Every row comes from one small tree of marks. The marks that hang from a mark follow it in brackets, in alphabetical order. Every link used is in the known rows. Which tree was each row made from?
Known rows:
gusuk[migig[lepigar] nute[vetu] sesode]: [-13.3 -13.6  38.3  -7.8  14.6   2.5  -3.6  69.5  23.9  -9.6  11.1  23.9
 -71.7  -6.1 -13.3   7.6  -3.4   7.2]
migig[gusuk[nute[vetu]]]: [ -1.8 -21.6  30.2 -11.3  10.5  -3.3   0.3  25.6  -5.5 -14.5  28.7  27.3
 -42.5 -12.1 -15.7  18.0  -8.7  23.5]
migig[gusuk[sesode] lepigar]: [-14.4  -4.7  15.9 -39.8  17.0  -5.8 -16.6  22.7  -4.8 -23.6  15.5  13.5
 -55.4 -13.2 -21.3  -6.2 -20.7  11.1]
sesode[gusuk[migig] vetu[nute]]: [ 14.5  16.9  49.6 -10.4 -20.3   4.3 -38.2  11.4  -8.0  -5.7   7.7   5.2
 -25.7   7.0  -0.4 -23.2   8.8  30.4]
gusuk[migig[lepigar] nute sesode[vetu]]: [-20.8   0.7  44.4 -20.3   8.3   8.0 -24.2  57.0  19.7 -11.5  -3.5  15.9
 -72.7  -3.5 -21.3  -3.1  -4.4  15.1]
lepigar[nute[vetu] sesode[gusuk]]: [ 13.7 -30.6  30.6  -5.8  11.4 -35.0 -21.7  18.8   2.0 -14.5  24.8   5.0
 -15.4 -13.1 -26.7  11.6 -10.3  19.4]
migig[gusuk]: [  0.4  -4.9  20.2 -20.3   4.1 -10.4 -13.5   0.3 -23.2 -13.8  18.9  14.6
 -27.2  -4.2 -16.1   3.4 -12.6  26.7]
gusuk[migig nute sesode[vetu]]: [-14.4   4.0  48.3  -7.6   4.7   4.2 -25.7  52.6  14.8 -10.0 -10.8  13.7
 -60.9   9.1 -13.8   8.3   4.4  20.0]
sesode[vetu[nute]]: [ -3.3  -1.3  35.7   1.0 -15.3 -15.2 -38.6 -22.8  -6.7 -11.3   4.9   7.4
 -19.6  10.3  -9.9 -15.6 -10.8  27.1]
ranog[sesode[gusuk vetu]]: [  6.5  19.7  47.4 -21.6 -11.4 -10.1 -17.2  -7.5 -29.8 -10.3   9.2   9.9
 -10.2  -8.1 -23.3  -1.5  -1.5  10.1]
lepigar[migig[gusuk] nute sesode]: [  1.6 -46.0  12.9 -25.3   6.7 -34.8 -34.4   0.3  17.5  -4.8  22.0   5.2
 -27.3  -6.9 -42.6   9.0 -26.2  36.7]
ranog[sesode[gusuk]]: [  8.9  16.9  41.9 -23.9  -5.3 -14.2  -6.8  -3.2 -27.8  -5.6   5.9  10.3
  -3.3 -12.3 -15.3  -1.2  -2.3   4.4]
gusuk[sesode]: [-12.7   6.2  26.8 -10.8   8.1 -19.7 -22.7  12.0  -4.7 -16.1  -1.9   4.0
 -29.7  11.5  -9.0   6.7  -8.1   7.4]
sesode[gusuk[migig nute] vetu]: [  3.5  17.5  57.4 -17.1  -7.5  11.5 -23.6  40.3  -6.7  -5.1  10.5  11.1
 -37.6  -1.4 -12.7   0.6  12.1  26.8]
migig[gusuk[nute sesode] lepigar]: [-21.6 -10.4  26.2 -44.6  22.7   2.6 -12.1  41.1  10.4 -23.2  10.1  18.9
 -65.7 -22.3 -21.4  -0.6 -19.0   9.0]
migig[lepigar]: [-12.0  -1.5  23.0 -17.8   3.1 -16.4 -14.5  -1.1 -13.5  -8.5  18.5  11.0
 -25.3  -8.0 -21.4 -10.4 -19.5  13.3]
lepigar[migig nute[vetu]]: [ -1.6 -36.2  26.7   4.5  -6.4 -26.9 -14.8  -0.8  19.4   2.9  38.8  14.9
 -10.4   5.7 -24.6  16.0 -18.6  26.1]
migig[gusuk[sesode]]: [ -6.8  -1.5  20.0 -26.3  12.7  -9.5 -18.9  17.3 -10.4 -22.1   8.1  11.2
 -42.1   1.3 -13.1   6.5 -10.7  16.5]

Which tree is each row?
[  6.6  16.0  45.5 -15.1 -16.8  -6.3 -40.3 -10.7 -11.4 -14.3  12.3   1.7
 -13.9   4.2  -3.3 -19.6  -0.4  22.3] | sesode[gusuk vetu[nute]]
[ -8.7 -17.4  29.9 -17.1  18.9  -2.7  -5.3  43.0   7.6 -23.5  17.7  23.4
 -57.7  -6.3 -12.6  21.7  -7.6  13.5] | migig[gusuk[nute[vetu] sesode]]
[-11.8   1.1  42.9 -10.2  11.1   0.6 -15.6  57.1  16.3  -6.1 -13.6  14.6
 -55.1   5.0  -6.0   8.7   3.4  14.2] | gusuk[migig nute sesode]
[-10.6   4.4  27.5 -17.7   8.2  -4.9 -18.9  41.1   4.5  -8.1  -0.3  10.1
 -53.9   1.9 -13.5  -9.3  -7.1  10.9] | gusuk[migig[lepigar] sesode]
[ 15.5   3.5  31.4 -14.7   2.9 -21.5 -29.5  27.1 -15.7  -5.8   5.6  -0.7
 -27.3   1.4 -18.4  -0.9   4.5  23.5] | lepigar[sesode[gusuk[migig]]]
[ -2.7  -4.4  39.2 -24.6  -5.6 -21.5 -43.5  13.3  10.2  -5.9  21.0  -2.5
 -33.0   7.2 -35.9  11.2  -2.9  24.8] | lepigar[migig sesode[gusuk[nute] vetu]]
[ -7.8  -8.6  23.5 -24.3  -9.9  -8.6 -42.1  -3.4  15.4 -12.9  16.6   6.5
 -43.6  16.6 -16.5  -3.7 -14.5  26.7] | lepigar[migig[gusuk[sesode[vetu[nute]]]]]
[-23.4   3.0  43.7 -12.8   8.7  -6.6 -28.0  27.8  10.9 -20.2  -5.4  10.2
 -48.6   5.6 -17.1  12.6  -5.7  11.1] | gusuk[nute sesode[vetu]]
[  4.9   1.4  47.6 -18.1   3.1   8.9  -1.1  57.3   2.2  -3.7  29.6  20.6
 -44.9 -16.4  -9.6  -0.5   5.5  14.3] | sesode[gusuk[migig[lepigar] nute[vetu]]]
[  6.5  -2.2  24.5 -23.6  -4.2 -32.5 -37.2   1.3  -2.3  -2.4  23.0  -7.1
 -16.5  11.4 -27.9   6.8  -5.6  20.3] | lepigar[migig sesode[gusuk]]
[ -2.4 -38.8  18.8 -22.5  13.2  -9.9  -3.7  16.1   1.6 -16.0  40.7  25.0
 -38.1 -29.7 -29.5  -1.8 -28.1  24.5] | migig[gusuk lepigar[nute[vetu]]]
[  0.0  11.9  47.8 -31.2   2.7  10.1  -9.8  50.3  -0.6  -2.1  14.1  14.2
 -40.2 -17.2 -10.1  -9.7   3.9  15.8] | sesode[gusuk[migig[lepigar] nute]]
[ 11.0   4.5  50.7  -6.6  -0.4   6.1  -2.7  53.1  -2.4  -2.2  23.0  18.6
 -34.9  -4.6  -3.1  10.1  13.6  18.6] | sesode[gusuk[migig nute[vetu]]]
[-11.5   3.3  34.2  -6.4  -4.2 -15.2 -42.4  -2.2   6.6 -20.3  -6.9   3.0
 -35.7  15.3  -6.8  -9.8  -9.5  14.3] | gusuk[sesode[vetu[nute]]]
[ -1.0 -20.7  26.5 -33.3  14.1 -28.2 -27.9  14.6   3.4 -13.5  16.3   1.2
 -22.8 -26.9 -33.9 -12.0 -21.3  15.8] | migig[lepigar[nute sesode[gusuk]]]
[ 20.6 -30.1  34.5  -1.8   8.1 -26.0 -20.7  38.6   5.6  -6.5  20.7   8.0
 -26.3 -10.1 -24.1   7.9  -1.9  27.2] | lepigar[nute[vetu] sesode[gusuk[migig]]]
